(in the rows, 128 means zero)
Known rows, with every way that one mark hangs from another
(Q221 (Q464 Q926) (Q768 Q500)): [ 76 133 141 142  90 162 106 135 109 100 138 135 138 116 130 173 142 114
  93 177 139 195 159 136  85 122 120 120 140]
(Q397 (Q27 Q681 (Q936 (Q768 Q926))) Q351): [ 78 130 171 152 114 157  95 191  54 100 112 128 110 104 130 183 134 116
 104 162  90 200 145 109 122  85 137 132 149]
(Q221 Q555): [ 48 118 117 131 124 133 108 112  71  85 143 129  92 120 154 149 149 125
  86 190 129 186 150 125 122 123 108 119 107]
(Q351 Q397): [ 95 138 114 115 138 133  97 120  60  86 154 116  94 112 147 156 148 173
  97 184 155 175 142 126 139 139 122 130 113]
(Q936 (Q768 (Q500 Q27) (Q926 (Q555 Q681)))): [102 135  83 142 123 146 105 113  82  93 127 140 117 116 131 189 146 151
  96 186 128 142 146 123  92  67 121 131 120]
(Q397 (Q27 Q681) Q351 (Q768 Q500 Q926)): [ 65 165 171 133  96 177 107 191  54 104 145 139 118  96 124 185 127 126
 114 165  89 195 138 116  84  96 132 125 167]
(Q799 (Q768 (Q500 (Q27 Q681 Q936)))): [ 85  72 123 150 106 137  99 112  80  97 149 130 120 101 133 176 142 162
 101 187 138 181 155 132 107  98 129 132 162]
(Q500 Q27 Q768): [ 85 107 126 154 122 154  96 106 105  78 142 123 126 109 146 157 144 134
 105 189 125 186 146 133 131 106 122 141 114]
(Q464 (Q926 (Q555 Q681))): [ 96 144 123 101 154 153 104  94  51  83 120 149  94 125 154 168 155 147
  89 195 149 147 159 121  95 128 110 124  96]
(Q936 (Q768 (Q500 Q27))): [ 86 120 101 151 116 126  96 132  96  90 149 121 121 106 143 181 144 152
 107 191 133 183 137 128 104  72 124 135 157]
(Q397 (Q27 Q681) Q351 Q768): [ 49 148 195 129 109 169 102 188  45  97 147 123 105  92 145 170 129 120
 112 166  81 219 132 115 113 113 134 132 182]
(Q351 (Q397 Q768)): [ 86 126 132 117 123 149 102 127  60  89 164 113 102 106 135 150 145 166
  99 182 147 194 137 125 146 140 133 133 128]
(Q221 Q464 (Q555 Q926) Q768): [ 44 123 135 151  95 164 120 110 105  98 133 133 108 124 142 152 145  73
  72 175 114 199 155 130 119 139 111 116 120]
(Q397 Q351): [ 75 144 141 124 125 125 108 147  35  89 151 125 100 108 162 163 141 131
  97 176 121 210 136 119 113 109 115 140 137]
(Q464 (Q926 Q555)): [ 85 138 124 111 149 142  99  98  63  85 124 145 104 130 144 158 153 135
  89 198 155 166 160 122 102 127 116 124 102]
(Q500 (Q27 (Q397 Q351) Q681 Q936) (Q768 (Q926 Q555))): [138  85 139 154 118 199  87 131 112  85  87 141 130 116 121 153 145 128
 101 170 111 154 167 120 144  91 139 139  83]
(Q926 Q555): [ 60 130 111 117 136 127 107 101  42  86 138 126  98 125 153 151 151 147
  88 190 148 181 144 120 124 125 111 129 107]
(Q500 (Q27 (Q397 Q351)) Q768): [116 120 137 147 127 168  90 127 112  79 134 120 129 103 152 149 141 132
 115 187 108 191 150 129 140  96 128 148 126]
(Q926 (Q555 Q681)): [ 75 139 110 104 143 140 112  95  29  84 134 131  85 119 166 164 153 160
  88 185 139 158 142 119 114 125 103 129 103]
(Q768 (Q500 (Q27 Q397 Q681 Q936)) Q926): [120 119 104 145 111 173  97 148 103  90 117 156 125 118 129 179 147 170
 118 177 151 134 150 122 103  97 123 125  94]
(Q221 (Q464 Q926)): [ 78 137 135 126 121 157 102 133  71  90 140 144 117 118 154 168 148 115
  87 178 136 183 148 129 107 145 114 128 121]
(Q27 Q397 Q681 (Q936 Q768)): [124  79 143 129 112 169  90 167 105  88 111 124 114 109 139 155 151 159
 101 175 144 164 143 121 149 109 148 132 103]
(Q397 (Q27 Q681 Q936) Q351 (Q768 Q500 Q926)): [ 66 132 180 149  90 177 105 199  49 107 129 138 121 100 114 184 131 126
 117 161  94 210 144 109 106  91 135 129 166]
(Q500 (Q27 Q936)): [ 71  95 125 162 126 136  94 127  68  82 127 133 110 117 153 164 151 151
 112 182 144 197 139 116 143 106 114 140 126]

Rows
[ 79 128 157 151 114 154  93 180  55 104 105 128 109 107 125 185 136 124
 105 167  92 193 154 107 111  74 132 129 161]  (Q397 (Q27 Q681 (Q936 (Q768 Q500 (Q926 Q555)))) Q351)
[112  94 117 143 112 143  97 153  98  93 130 114 125 110 135 157 152 162
 115 190 152 196 146 120 148  91 136 140 128]  (Q27 Q397 (Q936 (Q768 Q500)))
[ 92  81 104 149 110 148 104  95  72 101 131 146 125 114 113 176 143 151
  90 184 140 156 166 128 101  90 131 127 129]  (Q799 (Q768 (Q500 (Q27 Q681 Q936)) (Q926 Q555)))
[125 124 113 146 110 172  96 160  93  93 115 155 123 114 131 181 144 162
 117 171 136 145 151 119  99  85 122 129 108]  (Q768 (Q500 (Q27 (Q397 Q351) Q681 Q936)) Q926)
[121  95 155 125  97 190 100 174  74  99 109 139 119 110 121 155 146 151
 106 164 127 176 152 113 127 101 142 133 116]  (Q27 (Q397 Q351 (Q768 Q500 (Q926 Q555))) Q681 Q936)
[ 87 124 114 129 119 158 113  97  76  87 137 131 126 123 119 151 145 123
  81 186 140 169 154 131 124 118 127 131  61]  (Q500 (Q768 (Q926 Q555)))
[ 90 134  87 135 114 133 110 121  78  98 138 131 122 120 119 176 145 141
  88 188 143 163 146 125  96  78 128 127 111]  (Q936 (Q768 Q500 (Q926 Q555)))
[ 66 138 145 160 119 135  99 167  42 104 117 121 116 110 125 179 137 117
 111 177  97 221 154 105 123  69 125 138 168]  (Q397 (Q27 (Q936 (Q768 Q500 (Q926 Q555)))) Q351)
[ 41 130 141 153 103 161 110 149  49 104 134 133 127 117 105 169 141 136
 116 184 126 212 148 109 128 104 126 129 144]  (Q397 (Q27 Q936) (Q768 Q500 (Q926 Q555)))
[ 61  94 132 172  84 177 105 122 132 101 112 142 113 122 135 170 147  92
  88 171 112 183 165 127 106 114 108 113 146]  (Q221 Q464 (Q555 Q926) (Q768 (Q500 (Q27 Q681 Q936))))
[ 60 144 159 147 106 166 112 166  21 108 125 133 115 106 118 180 136 126
 116 171  91 217 150 103 114  83 121 137 169]  (Q397 (Q27 Q936) Q351 (Q768 Q500 (Q926 (Q555 Q681))))
[105 104 121 144 121 185  95 103 109  81 112 146 124 119 125 163 144 130
  89 176 122 133 155 131 114 105 130 127  73]  (Q500 (Q27 Q681) (Q768 (Q926 Q555)))
[ 75 134 128 123 127 156 101 116  64  91 129 144 113 125 151 163 151 111
  81 181 134 178 154 125 110 142 111 127 120]  (Q221 (Q464 (Q926 Q555)))
[101 122  91 144 115 151  98 125  97  94 123 141 122 118 123 184 145 147
  93 182 131 140 148 125  90  69 130 124 119]  (Q936 (Q768 (Q500 (Q27 Q681)) (Q926 Q555)))
[133  80 128 152 119 201  89 118 124  82  90 143 133 121 118 150 149 139
 101 176 130 140 165 124 149 103 139 134  66]  (Q500 (Q27 Q397 Q681 Q936) (Q768 (Q926 Q555)))
[ 87 144 128 135 110 164 114 136  41  98 139 145 114 107 135 178 139 138
 104 171 102 186 143 114  90  78 117 140 152]  (Q397 Q351 (Q768 (Q500 Q27) (Q926 (Q555 Q681))))
[ 86 125 111 135 117 144  93 135  91  86 143 139 109 109 157 183 145 173
 115 184 142 154 139 128  85 101 109 124 143]  (Q768 (Q500 (Q27 Q681)))
[ 96 133  91 153 112 139 103 134  96  93 142 136 128 113 125 185 142 145
 101 186 135 162 140 127  95  70 128 132 124]  (Q936 (Q768 (Q500 Q27) Q926))
[106  73 129 161 114 184  93 109 103  85  95 144 127 122 114 161 149 130
  91 172 129 150 161 124 136 100 133 131  71]  (Q500 (Q27 Q681 Q936) (Q768 (Q926 Q555)))
[ 77 115 164 132 120 168  90 157  64  94 138 114 100 103 125 160 142 163
 111 173 129 194 144 116 157 138 139 127 148]  (Q351 (Q397 (Q27 Q681 Q936) Q768))
[ 83 134 116 150 101 187 112 110 127  96 123 143 106 114 156 173 147 108
  96 177 102 160 160 129  98 116  99 118 142]  (Q221 Q464 (Q555 Q681 Q926) (Q768 (Q500 (Q27 Q397))))
[ 63 128 173 146  97 177 103 182  42 109 116 137 118 106 111 178 134 124
 112 164  93 205 152 105 108  88 132 128 165]  (Q397 (Q27 Q681 Q936) Q351 (Q768 Q500 (Q926 Q555)))
[125  96 126 163 123 180  93 118 100  86  99 133 136 119 121 146 146 121
 107 180 115 182 166 118 156  86 133 148  90]  (Q500 (Q27 (Q397 Q351) Q936) (Q768 (Q926 Q555)))
